Each row was made from one small tree. Brackets hold a mark, then the marks that hang from it, in alphabetical order. Every link used is in the known rows. Write each row's tree.
Known rows:
(pipoge (bizusum femidi (movit kirom))): [ 29 -20  -6 -17 -10  39 -20  -1  10   7  34 -19  11 -16 -16  34   0  10
   1]
(bizusum (femidi kirom) movit pipoge): [ 36 -17 -39  -1   2  48  10  -8 -30  28 -10 -23 -11   3 -23   7  14  27
   9]
(femidi (kirom (movit vager))): [-31  21  48  17 -16 -31  -7 -41   2 -21 -27 -28  11   8  -3 -23  11   1
  -2]
(femidi (kirom (movit (bizusum pipoge)))): [-21  16  55  14 -34 -16   5 -26   1  -5  -7 -15  11  -5   2 -12  14  -2
  -6]
(bizusum femidi (movit vager)): [ 35 -21 -57 -10  40  16   8   7 -17   3  -1  -3   3  20 -32   2   1   8
   2]
(lovi (bizusum pipoge)): [  6  15  -6  37  27   2   1   8 -31  -1  11 -12 -16   7  23 -11  15 -20
  -7]
(kirom femidi (movit (bizusum pipoge) vager)): [-14  10  20 -11 -35 -22  26   1  13   2 -19  31 -12   1  40 -24 -10  -3
  19]
(bizusum femidi movit): [ 35 -24 -32   0  26  13   7   0 -13   9  17  -7   0  21 -18  20  12  16
   1]
(femidi (kirom movit)): [-31  19  68  24 -26 -35  -8 -48   6 -17 -12 -31   8  10   9  -9  20   7
  -3]
(movit (bizusum femidi pipoge) vager): [ 20  -5 -48  -3  33  12  22  38 -14   6  -4  25   3 -10 -26  -8 -11 -17
  -2]
(lovi kirom): [-28   4  -5  28  30 -45 -42   9  24 -11  -1  -4  -3  35   7  31  14   4
 -19]
(bizusum femidi): [  6  -9  -5  23  30 -18   2  -4  -5  -5   7  -6  -5  15   0  22  12  10
   3]
(pipoge (bizusum femidi)): [ 21  -4   8  17   3  -3 -18  -5  17  -7  24 -18   6  -3   0  29  13   0
   7]
(lovi (kirom femidi (movit bizusum vager))): [-33   2   3  -5 -17 -47 -23  16  35  -2 -14  19  -4  31  31  13  -3   0
  -4]
(kirom femidi (movit bizusum vager)): [-19  10  37 -11 -32 -47  20  -6  23  -9 -10  30  -2   9  37 -22  -7 -11
   9]
(movit (kirom femidi) vager): [-37   8  18 -16   4 -29  -5  -8  15 -13 -13  20  -7 -11  14 -16 -25   3
  -1]
(lovi bizusum): [ -1  14  15  36  32 -27  -6   0 -19 -13  24 -15  -4  18  19  -9  17 -28
 -17]
(movit (bizusum pipoge) vager): [  5  13 -23   4  30  -9  18  31  -2  -6  -4  31   8 -11 -20 -24  -8 -30
 -12]
(movit kirom): [-36   6  40   6   9 -17 -14 -12   8 -15  13   3   3 -12   4  12  -6   4
 -15]
(kirom femidi movit): [-28  10  58  11 -38 -50   8 -34  22  -8 -10   7 -18  21  61  -4   9  17
  21]

Write each row's tree:
[-18   6 -10 -22  13  18   8  32  -3  -1   1  33  11 -37 -23 -15 -30 -21
 -17] | (movit (bizusum pipoge) kirom vager)
[-13   9  33  12 -21  -4  15   0   2  -4   5  12   2  -3  19  -1   7  -7
   3] | (kirom (movit (bizusum pipoge)))
[ 29 -18 -24 -25   0  42 -18   6   7   3  20 -15  13 -16 -28  21  -9   4
   3] | (pipoge (bizusum femidi (movit kirom vager)))
[ 28   3  -8  -2   9   3 -16  -4  18 -11  16  -9  18  -1 -22  -3   6 -14
  -4] | (pipoge (bizusum (movit vager)))
[ -1  -2 -14  12 -10  31   7 -16 -26  11 -35 -26 -14  -3  -2   1   7  24
  23] | (bizusum (femidi (kirom (movit vager))) pipoge)
[ -2 -11 -34 -29  16  39  13  40 -14  10   2  26   5 -36 -28   3 -31  -8
  -8] | (movit (bizusum femidi pipoge) kirom vager)
[-24  18  48   6 -21 -33   1 -25   6 -17 -12 -13  22   1 -12 -23   6 -15
 -12] | (femidi (kirom (movit bizusum vager)))
[-16  11  26   1  -4 -26  11   2   7 -20  -1  14  17   5   1 -16  -2 -20
  -5] | (kirom (movit bizusum vager))
[ 20  -8 -17   9  16   7  21  28  -9  12  16  20  -1  -8  -8  13   3  -7
  -4] | (movit (bizusum femidi pipoge))
[-19   2  29 -19 -26  -5  14  17  13  14  16  40  -8 -31  22   2 -20  -3
  -8] | (movit (bizusum pipoge) (kirom femidi))
[  8   1  19   6 -22   5 -19 -22  13  -9  -1 -36  13  -7  -8  12   9   3
  13] | (pipoge (bizusum (femidi (kirom (movit vager)))))
[-20  18  36   6 -24 -13   6 -19  -2  -8 -21 -11  13  -6  -8 -25   6  -9
  -5] | (femidi (kirom (movit (bizusum pipoge) vager)))
[ 29 -17 -14  -1   8   9   3 -18 -15  11   6 -26   6  15 -29  10  16  18
  -4] | (bizusum (femidi kirom) movit)
[ -9 -16  17 -16   4   2   4  21   3   3  35  18  14 -23 -15  27 -15  -6
 -20] | (movit (bizusum femidi) kirom)
[  4  -4 -35 -28  -1  36   9   5  -9  16 -17  20 -18 -14   0 -18 -20  15
   8] | (bizusum (movit (kirom femidi) vager) pipoge)
[-28  13  35   2 -25 -46  10 -27  18 -14 -27  11 -15  19  48 -21  -2   8
  22] | (kirom femidi (movit vager))
[-22   5 -12  18 -22  -3 -26  16  -5  17 -12 -13 -36  34  67  16  10   6
   8] | (lovi (bizusum pipoge) (kirom femidi movit))
[ 42 -20 -83  -9  34  55  17  18 -33  20 -16   0 -15   5 -27  -1  -2  18
  16] | (bizusum femidi (movit vager) pipoge)
[-40   2  21  13 -21 -49 -32  -7  34  -2 -15   0 -18  40  51  27  10  21
   5] | (lovi (kirom femidi movit))
[ 24 -25 -73 -30  20  77  10  20 -34  23 -11   1 -12 -16 -29   8 -19  25
  12] | (bizusum femidi (movit kirom vager) pipoge)
[ 38  -9 -18 -10  -4  22 -16 -11   7   2   8 -31  17  -3 -35   6   7  -1
   2] | (pipoge (bizusum (femidi kirom) (movit vager)))
[ 15  -2 -32  -4  18   9  19  22 -15   7 -12  10   8 -13 -35 -14  -7 -16
  -6] | (movit (bizusum (femidi kirom) pipoge) vager)
[ 14  -1 -19   2  13  44   0  12 -38  14  23 -12 -12  -5   6  -6   1 -10
 -12] | (lovi (bizusum (movit kirom) pipoge))
[ 23   2 -53   0  31  29  12   8 -19   5 -16   9  -8   3 -21 -21   0   2
   3] | (bizusum (movit vager) pipoge)
[ 13  -3  26 -16 -27   6 -19 -11  29   1  29  -3   7 -14   6  14  -2   3
  -1] | (pipoge (bizusum (movit (kirom femidi))))
[ 13  -1   6 -24 -17   9 -18  -6  26  -3  15   1  10 -15  -5   0 -11  -3
   0] | (pipoge (bizusum (movit (kirom femidi) vager)))
